What can hang from each mark:
D: M
L: M
C: J
J: M
M: A C H K P V
A: M
P: M

Each row was made from one small tree. Brackets hold a mark, then the marks that hang from it, in alphabetical order. Every link used is in the known rows. Write each row's tree.
Known rows:
{L M}: -1.33; -0.18; -0.98; -0.73; 0.13; 0.51; -0.28; -0.12; -1.25; 0.35; 0.09; 0.51; 0.06; -0.82; 3.03; -0.60; -2.17; -0.31
{C {J {M H K P V}}}: 3.06; 0.81; 2.33; -0.67; -1.81; -1.25; 2.25; -0.52; 2.42; 2.14; 0.19; 0.49; -0.98; 0.99; -3.05; -2.34; -1.03; -0.80
{P {M A C H V}}: 0.09; -0.73; 5.06; 0.26; -0.52; -1.27; -0.83; -1.13; -0.25; -0.24; -1.24; 0.79; -0.31; -4.78; -0.40; -1.88; -1.58; 0.27
{A {M K P}}: -0.13; 1.88; 1.98; -0.27; -0.63; -1.51; 1.12; -0.16; 2.60; 0.26; -0.11; 0.29; 0.62; 0.37; -0.02; -1.40; -3.82; -1.23
{L {M A P}}: -0.48; 0.01; -0.07; -0.64; -0.65; 0.55; -0.56; 0.14; -1.47; -1.52; -0.22; 1.70; 0.29; -0.11; 3.07; -1.58; -2.64; -0.74
{L {M C K}}: -1.25; -0.77; 1.92; -0.50; 0.28; -1.44; -0.51; -1.38; -1.34; 0.83; -0.38; 0.38; 0.56; -1.77; 1.90; -1.95; -3.11; 0.14
{P {M A C V}}: 0.03; 0.26; 3.88; -0.03; -0.52; 0.61; -1.12; -1.04; -1.08; -0.65; -1.37; 0.85; -0.31; -4.57; 0.38; -1.08; -1.14; -0.17
{P {M {C J} K V}}: 1.60; 0.23; 2.71; -0.23; -1.14; -0.83; 0.77; -1.98; 1.18; 2.34; -1.05; 0.10; -1.25; -4.90; -0.51; -1.53; -2.10; 0.26
{A {M {C J} H V}}: 0.76; 0.92; 4.14; -0.23; -0.60; -0.48; 1.02; -0.42; 3.74; 2.01; -0.77; 0.05; -0.54; -1.85; -1.27; -1.83; -2.48; -0.92
{C {J {M A}}}: 1.72; 1.84; -0.19; -0.59; -0.94; 0.08; 0.85; 0.37; -0.91; -1.23; -0.11; 0.22; -2.35; 1.48; -1.83; -0.29; 1.14; -1.26
{A {M C H K V}}: -0.23; 1.00; 6.71; 0.10; -0.27; -2.66; 0.38; -1.14; 2.89; 1.41; -0.79; 0.05; 1.03; -2.48; -1.86; -2.70; -3.55; -0.81
{C {J {M A P}}}: 2.21; 1.39; -0.39; -0.70; -1.32; 0.72; 1.23; 0.54; -0.04; -0.94; -0.01; 0.73; -2.02; 2.49; -1.50; -0.76; 0.41; -1.24
{L {M A C H K V}}: -0.17; -0.50; 5.90; -0.08; -0.63; -2.74; -0.98; -1.65; -1.27; -0.33; -0.97; 1.40; 0.97; -3.67; 0.23; -3.79; -3.25; -0.30
{M A K V}: 1.62; 1.77; 4.54; 0.32; -1.35; -1.76; -0.53; -1.10; -0.75; -1.62; -0.86; 1.13; 0.79; -2.69; -2.07; -2.16; -0.58; -0.94
{P {M A {C J}}}: 0.73; -0.11; 0.85; -0.03; -0.62; -0.56; -0.11; -0.88; -0.69; -0.62; -1.11; 0.32; -2.34; -3.45; 0.57; -0.53; -0.81; 0.20
{M A}: 0.31; 0.70; 1.25; 0.27; -0.39; -0.69; -0.73; 0.07; -1.45; -2.42; -0.53; 0.69; -0.27; -0.51; -0.48; -0.65; 0.39; -0.49
{C {J {M H K P}}}: 2.38; 0.25; 0.78; -0.55; -1.32; -2.33; 2.34; -0.29; 1.90; 1.54; 0.44; 0.08; -1.61; 2.14; -2.60; -1.83; -0.92; -0.39
{D {M A V}}: 0.26; 1.19; 5.50; 0.25; -0.93; 1.07; -1.04; -0.05; -0.53; -1.93; -0.86; 0.42; -0.51; -2.99; -2.96; -0.23; -1.22; -1.78
{L {M H}}: -1.31; -1.20; 0.18; -0.44; 0.13; -1.38; 0.00; -0.18; -0.41; 0.72; 0.23; 0.42; 0.03; -0.99; 2.25; -1.42; -2.55; 0.16
{J {M C}}: -0.63; 0.09; 2.12; -0.63; 0.64; 0.90; -0.10; -0.06; -1.23; 0.36; -0.02; -0.32; -0.35; 2.02; -1.43; -0.27; 0.49; -0.47

Which tree is each row?
1.65; -0.77; 3.89; 0.01; -1.13; -2.72; 1.05; -2.03; 1.97; 2.71; -0.91; 0.03; -1.27; -5.09; -1.18; -2.31; -2.41; 0.72 | {P {M {C J} H K V}}
1.19; 0.30; 4.43; 0.43; -0.99; -1.48; -0.51; -0.29; 0.11; -1.30; -0.68; 1.14; 0.45; -2.11; -1.84; -2.06; -0.04; -0.49 | {M A H V}
-0.34; -0.28; 0.05; -0.72; -0.63; -0.96; 0.40; -0.71; -0.17; 0.75; 0.18; 1.02; 0.75; -0.38; 2.52; -2.03; -3.87; -0.25 | {L {M K P}}
0.22; -1.02; 5.18; 0.17; -0.50; -2.79; 0.16; -1.97; 1.13; 2.05; -0.83; 0.12; 0.12; -4.97; -0.85; -2.29; -2.75; 0.76 | {P {M C H K V}}
-0.99; -0.15; 3.05; -0.26; -0.07; -2.07; -1.16; -1.34; -2.63; -1.35; -0.84; 1.00; 0.31; -2.21; 1.46; -2.45; -2.69; -0.30 | {L {M A C K}}
1.12; -1.59; 5.53; 0.67; -0.71; -4.18; -0.25; -1.20; 0.54; -0.97; -0.74; 1.11; 0.73; -0.50; -1.97; -3.52; -1.83; 0.53 | {M A C H K P}
-0.84; 0.56; 2.41; -0.35; 0.16; 0.85; 0.34; 0.19; 2.44; 0.61; -0.45; 0.30; 0.64; 0.85; 0.80; -0.97; -3.03; -0.83 | {A {M C P}}
1.54; -0.07; 1.62; 0.17; -0.58; -0.41; -0.30; -0.52; -0.54; -1.20; -1.06; 0.56; -1.51; -0.90; -1.00; -1.08; 0.65; -0.07 | {M A {C J}}
2.13; 1.22; 1.97; -0.19; -1.23; -3.54; 1.34; -0.41; -0.18; -0.77; -0.08; 0.10; -2.24; 0.64; -3.40; -1.86; 0.11; -0.82 | {C {J {M A H K}}}
0.33; -0.73; 4.17; -0.25; -0.15; -0.92; -0.05; 0.15; -0.65; -1.10; -0.26; 0.80; -0.12; 2.53; -2.08; -2.06; -0.33; -0.44 | {J {M A C H P}}
0.20; -1.49; 1.78; -0.38; -0.36; -3.26; 0.65; -1.51; 0.42; 1.94; -0.32; 0.25; -0.90; -2.06; 0.82; -2.75; -3.24; 0.54 | {L {M {C J} H K}}
1.77; 1.19; 5.46; -0.32; -1.47; -2.11; 0.63; -0.44; 0.16; -0.79; -0.19; 1.23; 0.57; 0.78; -3.36; -3.13; -1.18; -1.24 | {J {M A H K P V}}
1.47; -0.14; 4.76; 0.00; -0.94; 1.66; -0.92; -0.50; 0.16; -0.84; -1.12; 1.77; 1.31; -0.88; -0.70; -2.27; -0.70; -0.54 | {M A C P V}
-0.22; -0.71; 1.79; 0.23; -0.44; -4.24; 0.67; -1.26; 0.62; 1.00; -0.14; -0.30; -0.81; -3.49; -0.22; -1.28; -2.60; 0.77 | {P {M H K}}
-0.07; 1.19; 4.10; -0.51; -0.37; 2.09; 0.21; -0.07; 3.03; 1.26; -0.72; 0.77; 1.27; -0.43; 0.24; -1.61; -3.22; -1.26 | {A {M C P V}}
0.40; 0.20; 3.39; 0.19; -1.00; -1.49; -0.35; -0.66; -0.10; -0.68; -0.84; 0.85; -0.55; -4.48; -0.19; -1.43; -1.53; -0.17 | {P {M A H V}}
1.71; -1.63; 5.67; 0.10; -1.19; 0.77; 0.75; -0.49; 3.35; 2.19; -0.60; 0.18; -1.00; -1.88; -3.35; -1.43; -2.48; -0.53 | {D {M {C J} H P V}}
2.72; -0.60; 2.07; -0.45; -1.25; 2.44; 0.83; -0.64; 2.58; 2.32; -0.71; 1.02; 0.01; -0.51; -0.65; -1.68; -0.73; -0.11 | {M {C J} P V}
-0.01; 1.28; 1.33; -0.36; -0.04; 0.20; 0.81; -0.09; 2.34; 0.93; -0.65; -0.35; -1.21; -0.42; 0.01; -0.48; -1.98; -0.89 | {A {M {C J}}}
-1.34; -1.48; 2.94; -0.15; 0.24; -1.80; -1.15; -0.61; -1.84; -1.06; -0.63; 1.00; 0.00; -1.68; 1.63; -2.38; -2.32; 0.11 | {L {M A C H}}
0.94; 1.16; 2.32; -0.33; -0.80; -1.27; 1.49; -0.70; 3.41; 1.43; -0.56; 0.18; -0.53; -0.01; -0.55; -1.90; -3.61; -0.86 | {A {M {C J} K P}}
-1.00; 1.37; 3.88; -0.03; 0.28; -1.99; 0.20; -0.83; 1.45; 0.32; -0.63; -0.34; 0.42; -1.03; -0.62; -1.37; -3.10; -0.76 | {A {M C K}}
0.58; 1.22; 1.38; -0.61; -0.61; 0.74; 0.13; 0.69; -1.30; -1.92; 0.07; 0.93; -0.31; 2.93; -1.18; -0.88; 0.12; -1.30 | {J {M A P}}
0.52; 0.91; 2.34; -0.17; -0.97; -1.10; 0.35; -1.44; 0.42; 1.14; -0.58; 0.22; -0.07; -4.54; 0.00; -1.08; -2.30; -0.09 | {P {M K V}}
1.14; 2.25; 4.26; -0.34; -0.90; -0.75; 1.01; -1.14; 2.91; 1.67; -1.00; 0.05; -0.28; -2.37; -1.49; -1.98; -2.93; -1.31 | {A {M {C J} K V}}
1.26; 0.76; 6.37; 0.38; -0.81; -1.50; -1.06; -1.62; -0.95; -1.14; -1.35; 1.05; 1.04; -2.96; -2.24; -2.72; -0.65; -0.46 | {M A C K V}
0.07; -0.07; 2.94; 0.50; -0.79; -4.87; 0.01; -1.21; -0.61; -1.22; -0.61; 0.32; -0.98; -3.98; -0.65; -1.78; -2.24; 0.38 | {P {M A H K}}
